What can hang from each mark:
Q_607: Q_406
Q_406: Q_36 Q_257 Q_265 Q_609 Q_747 Q_931
Q_747: Q_406
Q_614: Q_931
Q_931: Q_614
Q_265: Q_406
Q_257: Q_406
Q_36: Q_406

Every row comes from one small tree of marks. Brackets hold a mark, then the marks that hang from it, in the order of their numbers. Every link used is in the known rows. Which tree was each row made from?
Known rows:
(Q_265 (Q_406 Q_36 Q_609 Q_747)): -1.52	-1.03	+0.38	-0.59	+0.46	-0.99	+1.12	+0.59	+0.47	+1.80	+3.46	+1.47	-0.95	-1.61	+0.54	-0.77	+1.93	+0.56	-0.89	-0.49	+3.70	+1.81	-0.63	-0.77
(Q_265 (Q_406 Q_36 Q_257 Q_931)): -0.94	-0.66	+0.60	+1.43	+1.10	-2.47	-1.05	+0.58	-2.50	+1.62	+4.18	+0.58	-0.89	-0.79	-1.39	-0.83	+2.48	-0.26	-2.36	-1.91	+1.70	+2.31	-2.09	+0.98
(Q_257 Q_406): -3.08	-2.56	-0.16	+3.11	+1.29	+0.48	+2.05	+2.10	+0.07	-1.06	+3.71	+2.65	+1.47	-0.33	+0.02	+1.35	+0.75	+1.46	-1.01	-0.76	-1.01	-0.73	-2.19	+0.05
(Q_747 (Q_406 Q_36 Q_265)): -1.51	-0.27	-0.05	+1.60	+0.18	-0.54	-0.89	+1.14	-0.73	+5.49	+2.11	+3.23	+1.91	-2.70	+2.19	-2.40	-0.32	+3.53	+0.54	-3.30	+1.02	+2.54	-2.42	+0.22
(Q_257 (Q_406 Q_36 Q_609 Q_747)): -1.71	-3.43	-0.93	+1.03	+0.31	-0.15	+1.84	+0.66	+0.42	+1.29	+1.74	+0.23	+1.78	-3.76	+0.51	+0.46	+0.74	+1.30	-1.36	-0.87	+1.12	+0.62	-2.15	-0.39
(Q_406 Q_265 Q_609 Q_747): -0.63	-1.64	-1.75	-2.39	-0.75	-0.74	-0.03	+1.12	+1.63	+3.91	+2.54	+1.83	+1.02	-4.44	+0.50	-1.78	+0.07	+0.19	-2.15	+0.01	+2.88	+3.32	-1.93	-2.15
(Q_36 (Q_406 Q_265)): -2.22	-1.69	+1.62	+0.78	-0.52	+1.12	+0.35	+2.30	-1.07	+0.79	+3.64	+4.04	+1.99	-0.43	+0.27	-0.96	-0.26	+1.59	+0.40	-3.01	-0.17	+1.64	-1.96	+0.48
(Q_607 (Q_406 Q_257 Q_265 Q_609)): +1.26	-1.13	-0.95	+0.93	+0.27	+0.10	-0.20	+2.10	-0.24	+2.71	+5.18	+2.83	+1.43	-1.82	-1.37	-0.50	+1.91	-0.32	-3.13	+1.26	-0.56	+1.17	-2.70	+0.65
(Q_747 (Q_406 Q_36 Q_609 Q_931)): -0.85	-0.13	-1.13	+2.23	+0.85	-0.87	-1.65	+1.43	-1.57	+5.48	+1.10	+2.87	+0.43	-2.05	+0.63	-1.43	+1.63	+1.40	-1.18	-1.57	+0.21	+1.66	-3.34	+0.25
(Q_607 (Q_406 Q_36 Q_609 Q_747)): -0.30	-1.17	-0.46	+1.17	+0.20	+0.25	+1.21	+2.01	-0.11	+2.51	+3.72	+1.61	+0.53	-2.29	-0.18	-0.28	+0.63	+0.66	-1.73	+0.74	+1.15	+1.28	-2.36	+0.99
(Q_36 (Q_406 Q_609 Q_747)): -1.98	-2.57	+0.93	+0.53	-0.02	+1.59	+1.95	+2.42	-0.79	+0.91	+2.79	+2.74	+0.68	-0.32	+0.25	-0.31	+0.01	+0.44	-0.38	-0.61	+0.94	+1.02	-1.48	+0.31
(Q_265 (Q_406 Q_36 Q_747 (Q_931 Q_614))): -2.41	+0.11	+1.41	+1.50	+0.45	-1.21	+0.68	+1.26	-2.17	+1.71	+4.08	+1.09	-1.01	-0.18	-0.78	-0.41	+1.75	-0.39	-1.50	-2.53	+1.66	+1.71	-0.75	+1.21
(Q_614 Q_931): -1.57	-0.66	+0.26	+2.18	-0.26	-0.46	+0.23	+1.40	-1.42	+3.26	+4.12	+3.62	-1.23	-0.50	+0.46	+0.45	+0.16	+1.10	-1.45	+1.12	+0.82	+0.33	-4.63	-1.06
(Q_265 Q_406): -2.94	-0.12	+1.18	+1.43	+1.39	-0.32	+1.30	+2.03	+0.09	-0.53	+5.44	+4.02	-1.26	+1.93	+0.12	+0.15	+1.98	+0.67	-0.64	-0.43	+1.50	+0.41	-0.66	-0.30
(Q_747 (Q_406 Q_265 Q_609)): -1.01	-0.13	-1.06	+0.98	+0.45	+0.40	-0.62	+2.02	+0.35	+4.99	+2.38	+4.69	+1.40	-1.68	+1.44	-1.49	+1.16	+1.99	-0.53	-0.91	+0.33	+1.23	-2.09	-0.82
(Q_607 (Q_406 Q_36)): -0.99	-0.66	+0.51	+2.74	+0.85	-0.01	+0.82	+2.22	-0.69	+1.40	+4.78	+2.91	+0.52	-0.62	-0.13	-0.20	+0.24	+1.50	-0.95	-0.29	-0.22	+1.09	-2.89	+1.51
(Q_36 (Q_406 Q_265 Q_747 (Q_931 Q_614))): -2.37	-1.04	+1.83	+1.32	-1.20	+1.09	+0.37	+2.72	-3.04	+1.85	+3.13	+2.33	+1.88	-0.66	-1.12	-0.62	-0.15	-0.25	-0.96	-3.94	-0.85	+1.83	-1.52	+1.85
(Q_747 Q_406): -2.59	-0.24	+0.03	+3.43	+1.69	+0.54	+1.01	+2.73	-0.87	+3.15	+3.22	+4.37	+0.23	+0.89	+1.65	-0.79	-0.10	+2.51	-0.03	-0.82	-0.05	+0.51	-1.91	+0.59
(Q_607 Q_406): -1.72	-0.33	+0.34	+3.21	+1.10	+0.86	+1.44	+3.47	-0.50	+0.25	+5.75	+4.17	+0.12	+1.22	-0.62	+0.58	+0.62	+0.76	-1.48	+0.84	-1.03	-0.01	-2.40	+1.44
(Q_257 (Q_406 Q_747)): -3.55	-2.74	-0.22	+2.66	+0.70	+0.66	+2.89	+2.31	-0.23	-0.56	+3.32	+1.20	+1.61	-1.15	+0.05	+1.30	-0.08	+1.37	-1.23	-1.04	+0.20	-0.34	-1.54	+0.53
(Q_747 (Q_406 Q_36 Q_257 Q_609 Q_931)): +0.47	-1.03	-1.38	+2.37	+1.33	-1.58	-1.67	+0.89	-2.61	+6.14	+1.32	+1.26	+0.59	-2.61	+0.06	-1.83	+1.69	+0.79	-2.31	-1.08	+0.28	+2.20	-3.50	+0.82

Which tree is each row?
-1.53	-1.34	+0.27	-0.42	-1.67	+0.71	-0.86	+2.47	-1.74	+2.24	+2.00	+2.26	+1.92	-2.35	-1.16	-0.65	+0.85	-0.37	-1.43	-2.85	+0.52	+2.09	-2.16	+0.50 -> (Q_36 (Q_406 Q_265 Q_609 Q_747 Q_931))
+0.01	-3.62	-0.47	+0.69	+1.34	-2.71	+1.30	-0.29	-1.84	+4.02	+2.71	-2.75	+0.14	-4.23	+0.70	-2.62	-1.90	+1.16	-2.36	-0.74	+3.52	+4.73	-2.71	+0.81 -> (Q_406 Q_36 Q_257 Q_747)
+1.25	-1.79	-2.77	-1.64	-0.90	-2.65	-2.37	+0.79	-1.64	+5.33	+2.04	-1.23	+1.16	-5.59	-2.29	-2.03	+1.29	-2.17	-5.31	-0.53	+1.95	+4.29	-3.21	-0.43 -> (Q_406 Q_257 Q_265 Q_609 Q_747 Q_931)
-1.30	+0.94	-0.30	+2.28	-0.65	+0.02	-1.39	+3.41	-1.46	+1.63	+5.00	+3.66	+1.35	-0.84	-2.04	+0.18	+1.48	-0.04	-2.46	-1.40	-1.38	+0.92	-3.06	+1.61 -> (Q_607 (Q_406 Q_265 Q_931))
-0.88	-2.82	-1.05	+0.12	-0.16	-0.55	-0.19	+0.01	+1.08	+1.95	+1.93	+1.71	+3.05	-4.64	+0.26	-0.23	+1.60	+1.69	-1.04	-1.96	+0.12	+1.07	-2.80	-1.27 -> (Q_257 (Q_406 Q_36 Q_265 Q_609))
-2.66	-1.88	+1.59	+0.38	-1.09	+1.33	+1.07	+2.55	-1.27	+1.19	+3.32	+2.57	+1.99	-1.30	+0.42	-0.94	-1.06	+1.42	+0.19	-3.18	+1.00	+2.10	-1.26	+0.95 -> (Q_36 (Q_406 Q_265 Q_747))
-1.44	-0.68	-0.99	-0.93	-1.73	-3.01	-2.71	+0.48	-1.76	+5.03	+1.31	-1.10	+1.67	-6.39	-0.46	-2.66	-0.88	+0.87	-2.14	-4.60	+2.88	+5.33	-3.45	+0.26 -> (Q_406 Q_36 Q_265 Q_747 Q_931)
-2.89	-2.32	-0.55	+2.58	-0.07	-0.87	+0.59	+1.36	-1.74	+0.92	+1.78	-0.54	+1.95	-3.30	-0.75	+0.76	+0.42	+1.06	-1.83	-2.95	+0.29	+0.89	-2.71	+1.20 -> (Q_257 (Q_406 Q_36 Q_747 Q_931))
-0.97	+0.00	-1.01	+2.03	-0.08	+0.43	+0.28	+3.56	-1.29	+1.71	+4.17	+2.37	+0.04	-0.80	-2.08	+0.85	+1.76	-1.17	-3.29	+1.03	-0.24	+0.28	-2.58	+1.50 -> (Q_607 (Q_406 Q_609 Q_747 Q_931))
+1.01	-1.42	-1.17	+0.64	+0.58	-1.11	-1.26	+0.18	-0.93	+6.88	+1.69	+1.86	+1.95	-4.02	+1.39	-2.78	+0.84	+2.07	-1.23	-1.53	+1.15	+2.94	-2.75	-0.15 -> (Q_747 (Q_406 Q_36 Q_257 Q_265 Q_609))
-0.27	-0.46	-1.45	-1.03	-0.96	-1.07	-1.18	+1.37	-0.87	+4.81	+2.43	+1.54	+0.80	-3.62	-1.65	-1.37	+1.42	-2.28	-3.72	-1.18	+0.17	+2.78	-2.25	-0.85 -> (Q_406 Q_265 Q_609 Q_747 (Q_931 Q_614))
-0.37	-0.54	-0.89	+0.51	+0.10	-0.47	-1.22	+0.73	+0.16	+6.15	+1.43	+3.44	+1.79	-3.46	+1.96	-2.40	+0.78	+2.72	-0.04	-2.03	+1.09	+2.35	-2.57	-0.70 -> (Q_747 (Q_406 Q_36 Q_265 Q_609))
+0.15	-0.89	-0.27	+0.37	+1.06	-2.34	-1.37	+0.14	-1.66	+2.40	+3.56	+0.76	-0.97	-1.53	-1.56	-0.80	+3.63	-0.99	-2.95	-0.64	+1.75	+2.10	-2.28	-0.04 -> (Q_265 (Q_406 Q_36 Q_257 Q_609 Q_931))
-0.36	-0.30	-0.03	+0.53	-0.28	-2.52	-2.66	-0.19	-2.06	+4.85	+2.55	+1.47	+1.33	-3.86	-0.83	-2.48	+0.51	+0.08	-2.01	-4.28	-0.61	+4.19	-3.73	-0.02 -> (Q_406 Q_36 Q_265 (Q_931 Q_614))
+0.18	-0.85	-0.16	+1.98	+0.29	+0.02	+0.17	+2.57	-1.12	+2.03	+5.80	+2.51	+1.52	-1.07	-1.23	-0.57	+0.69	+0.43	-2.48	-0.04	-0.75	+1.37	-2.58	+1.66 -> (Q_607 (Q_406 Q_257 Q_265))
-1.29	-3.03	-1.18	-0.33	-0.86	-0.34	+0.65	+0.28	+0.80	+2.36	+1.51	+0.26	+3.13	-5.47	+0.42	-0.26	+0.77	+1.57	-1.18	-2.25	+1.27	+1.47	-2.08	-0.74 -> (Q_257 (Q_406 Q_36 Q_265 Q_609 Q_747))
+0.98	-2.10	+0.01	+2.68	+1.98	-3.17	-1.06	-0.39	-4.05	+4.37	+3.21	-0.86	-0.33	-2.16	-1.63	-2.04	+0.55	-1.13	-3.67	-1.58	-0.93	+3.69	-4.10	+1.39 -> (Q_406 Q_36 Q_257 (Q_931 Q_614))
+0.29	-0.78	-0.26	+3.21	+0.75	-1.32	-0.87	+2.05	-3.05	+2.47	+4.47	+0.71	+0.57	-1.49	-2.03	-0.38	+1.18	-0.17	-3.23	-0.65	-0.87	+1.82	-3.87	+2.70 -> (Q_607 (Q_406 Q_36 Q_257 Q_931))
-1.46	-2.20	+0.71	-0.78	-1.21	+1.34	+0.71	+2.11	-0.44	+1.93	+2.62	+2.77	+1.96	-2.06	+0.19	-0.96	+0.00	+0.69	-0.42	-1.92	+1.10	+1.95	-1.43	-0.07 -> (Q_36 (Q_406 Q_265 Q_609 Q_747))
-0.78	+0.67	-0.80	+1.91	+0.28	+0.18	-1.39	+2.16	-1.45	+5.67	+2.31	+4.50	+1.23	-1.07	-0.02	-1.19	+2.09	+0.28	-1.71	-1.73	-1.55	+0.97	-2.30	+0.11 -> (Q_747 (Q_406 Q_265 Q_609 (Q_931 Q_614)))
-0.81	-0.72	-0.44	+0.40	+0.60	-1.40	+0.05	+1.65	-1.65	+1.58	+4.14	+0.60	-1.27	-0.58	-1.85	+0.03	+3.17	-1.79	-3.58	+0.29	+2.26	+1.32	-1.03	+0.35 -> (Q_265 (Q_406 Q_257 Q_609 Q_747 Q_931))
-0.15	-3.12	+0.53	-0.59	-0.80	+0.66	+0.64	+1.55	-1.45	+2.64	+2.86	+1.14	+2.12	-2.62	-0.33	-1.34	+0.13	+0.07	-1.49	-1.43	+1.15	+2.51	-1.64	+0.52 -> (Q_36 (Q_406 Q_257 Q_265 Q_609 Q_747))
+0.05	-1.30	-0.64	+0.78	-0.20	-2.03	-0.68	+1.19	-3.54	+4.76	+3.69	-1.16	+1.04	-3.21	-2.16	-1.93	-0.16	-1.94	-4.66	-2.23	+0.02	+3.86	-2.42	+1.47 -> (Q_406 Q_257 Q_265 Q_747 (Q_931 Q_614))
-0.24	-1.07	-0.19	+1.60	-0.31	+0.13	+0.97	+2.86	-1.35	+2.49	+5.36	+1.03	+1.57	-1.94	-1.11	-0.52	-0.10	+0.36	-2.79	-0.21	+0.49	+1.83	-1.91	+2.15 -> (Q_607 (Q_406 Q_257 Q_265 Q_747))
-1.27	-1.96	+0.90	+0.89	-1.21	+0.01	-0.61	+2.21	-3.60	+2.25	+2.92	+0.37	+2.12	-2.12	-1.56	-1.12	-0.29	-0.18	-2.05	-3.51	+0.38	+2.79	-2.20	+2.08 -> (Q_36 (Q_406 Q_257 Q_265 Q_747 Q_931))
-2.29	-0.89	+1.18	+1.19	-1.02	+0.47	-1.32	+2.64	-2.33	+1.12	+3.09	+3.51	+1.88	-0.76	-1.02	-0.67	+0.56	+0.51	-0.63	-3.88	-0.87	+1.83	-2.72	+1.00 -> (Q_36 (Q_406 Q_265 Q_931))
+0.27	-2.19	-1.61	-3.04	-1.09	-2.03	-0.94	-0.63	+1.35	+5.59	+1.16	-0.01	+1.65	-7.01	+1.28	-3.04	-0.32	+1.26	-1.38	-1.63	+3.99	+4.96	-2.60	-2.08 -> (Q_406 Q_36 Q_265 Q_609 Q_747)
-0.91	-2.02	-1.48	+0.53	-0.67	-1.19	-1.81	+0.39	-0.32	+2.28	+1.36	+1.21	+2.93	-4.93	-1.07	+0.06	+2.38	+0.62	-2.10	-2.84	-0.55	+1.27	-3.51	-0.71 -> (Q_257 (Q_406 Q_36 Q_265 Q_609 Q_931))
-2.73	+0.06	+0.78	+0.95	+0.09	-1.63	-0.13	+1.34	-1.75	+1.31	+3.57	+0.69	-0.87	-1.07	-0.67	-0.44	+1.61	+0.23	-1.42	-2.61	+2.93	+2.06	-1.15	+0.89 -> (Q_265 (Q_406 Q_36 Q_747 Q_931))
+1.22	-2.82	-0.61	-0.64	+0.49	-3.26	-1.64	-1.15	-0.95	+4.96	+3.00	-0.57	+1.79	-5.44	+0.56	-3.60	-0.69	+1.61	-1.93	-2.43	+2.07	+5.45	-3.66	-0.45 -> (Q_406 Q_36 Q_257 Q_265)
+1.95	-2.66	-2.05	-1.52	+0.75	-1.92	-1.27	+0.01	+0.62	+4.30	+3.54	+1.60	+1.08	-3.94	-0.52	-2.33	+1.36	-0.53	-3.42	+0.99	+1.14	+3.48	-3.19	-1.98 -> (Q_406 Q_257 Q_265 Q_609)
-2.82	-1.54	-0.24	+2.24	-0.66	+0.21	+0.82	+2.14	-1.58	+1.10	+3.03	+1.06	+2.62	-2.28	-1.38	+0.96	+0.87	-0.12	-2.33	-3.16	-1.49	+0.19	-1.66	+1.07 -> (Q_257 (Q_406 Q_265 Q_747 (Q_931 Q_614)))
-1.34	-1.72	-0.39	-1.40	-1.04	-2.07	-0.39	-0.03	+0.19	+4.59	+2.13	-0.35	+1.75	-5.91	+1.47	-3.06	-2.05	+2.40	-0.58	-3.38	+3.74	+5.19	-2.43	-0.57 -> (Q_406 Q_36 Q_265 Q_747)
+0.38	-0.19	-0.14	+2.58	+0.74	-0.18	-0.34	+2.00	-1.63	+2.80	+4.02	+2.91	+0.20	-0.83	-1.83	+0.15	+2.41	-1.01	-2.69	+0.20	-1.99	+0.66	-3.28	+1.35 -> (Q_607 (Q_406 Q_36 Q_609 (Q_931 Q_614)))
-0.93	-0.82	-0.57	+1.66	+0.43	+1.02	+1.88	+3.25	+0.18	+1.33	+4.63	+2.87	+0.18	-0.49	-0.70	+0.62	+0.92	-0.08	-2.23	+1.86	+0.37	+0.19	-1.86	+0.94 -> (Q_607 (Q_406 Q_609 Q_747))
+0.89	-1.91	-1.50	-2.35	-0.19	-2.28	-2.09	-0.97	+1.67	+4.96	+1.75	+2.09	+1.47	-5.79	+1.07	-3.02	+0.81	+1.34	-1.06	-1.30	+2.21	+4.36	-3.58	-2.75 -> (Q_406 Q_36 Q_265 Q_609)
+0.09	-1.49	-0.99	+0.19	+0.49	-1.95	-0.33	+0.14	-1.69	+4.92	+1.27	-0.29	-0.47	-3.79	-0.86	-1.53	+0.90	-1.49	-3.15	-0.79	+0.97	+3.24	-2.96	-0.15 -> (Q_406 Q_36 Q_609 Q_747 (Q_931 Q_614))
-2.19	-0.62	+0.26	-0.13	+0.74	-0.12	+1.70	+1.81	+0.73	+0.57	+4.36	+2.76	-1.26	+0.31	+0.08	+0.14	+2.22	-0.13	-1.40	+0.65	+2.86	+0.67	-0.14	-0.81 -> (Q_265 (Q_406 Q_609 Q_747))
+0.36	-0.88	-1.30	+2.17	+0.39	-0.29	+0.19	+3.02	-2.24	+2.40	+4.40	+0.75	+0.20	-1.32	-2.57	+0.47	+1.74	-1.77	-4.48	+1.48	-0.28	+0.88	-2.72	+2.06 -> (Q_607 (Q_406 Q_257 Q_609 Q_747 Q_931))
+0.38	-1.04	-1.34	+1.13	+0.80	-0.22	-0.62	+1.37	-0.63	+5.77	+2.65	+3.09	+1.53	-2.20	+0.91	-1.92	+1.24	+1.37	-1.76	-0.41	+0.34	+1.76	-2.31	-0.16 -> (Q_747 (Q_406 Q_257 Q_265 Q_609))
+2.62	-2.53	-1.20	+1.02	+1.96	-3.11	-1.62	-1.00	-2.86	+5.36	+2.30	-0.49	-0.41	-3.30	-1.84	-2.03	+2.19	-2.27	-4.47	+0.21	-0.71	+3.44	-4.28	-0.05 -> (Q_406 Q_36 Q_257 Q_609 (Q_931 Q_614))
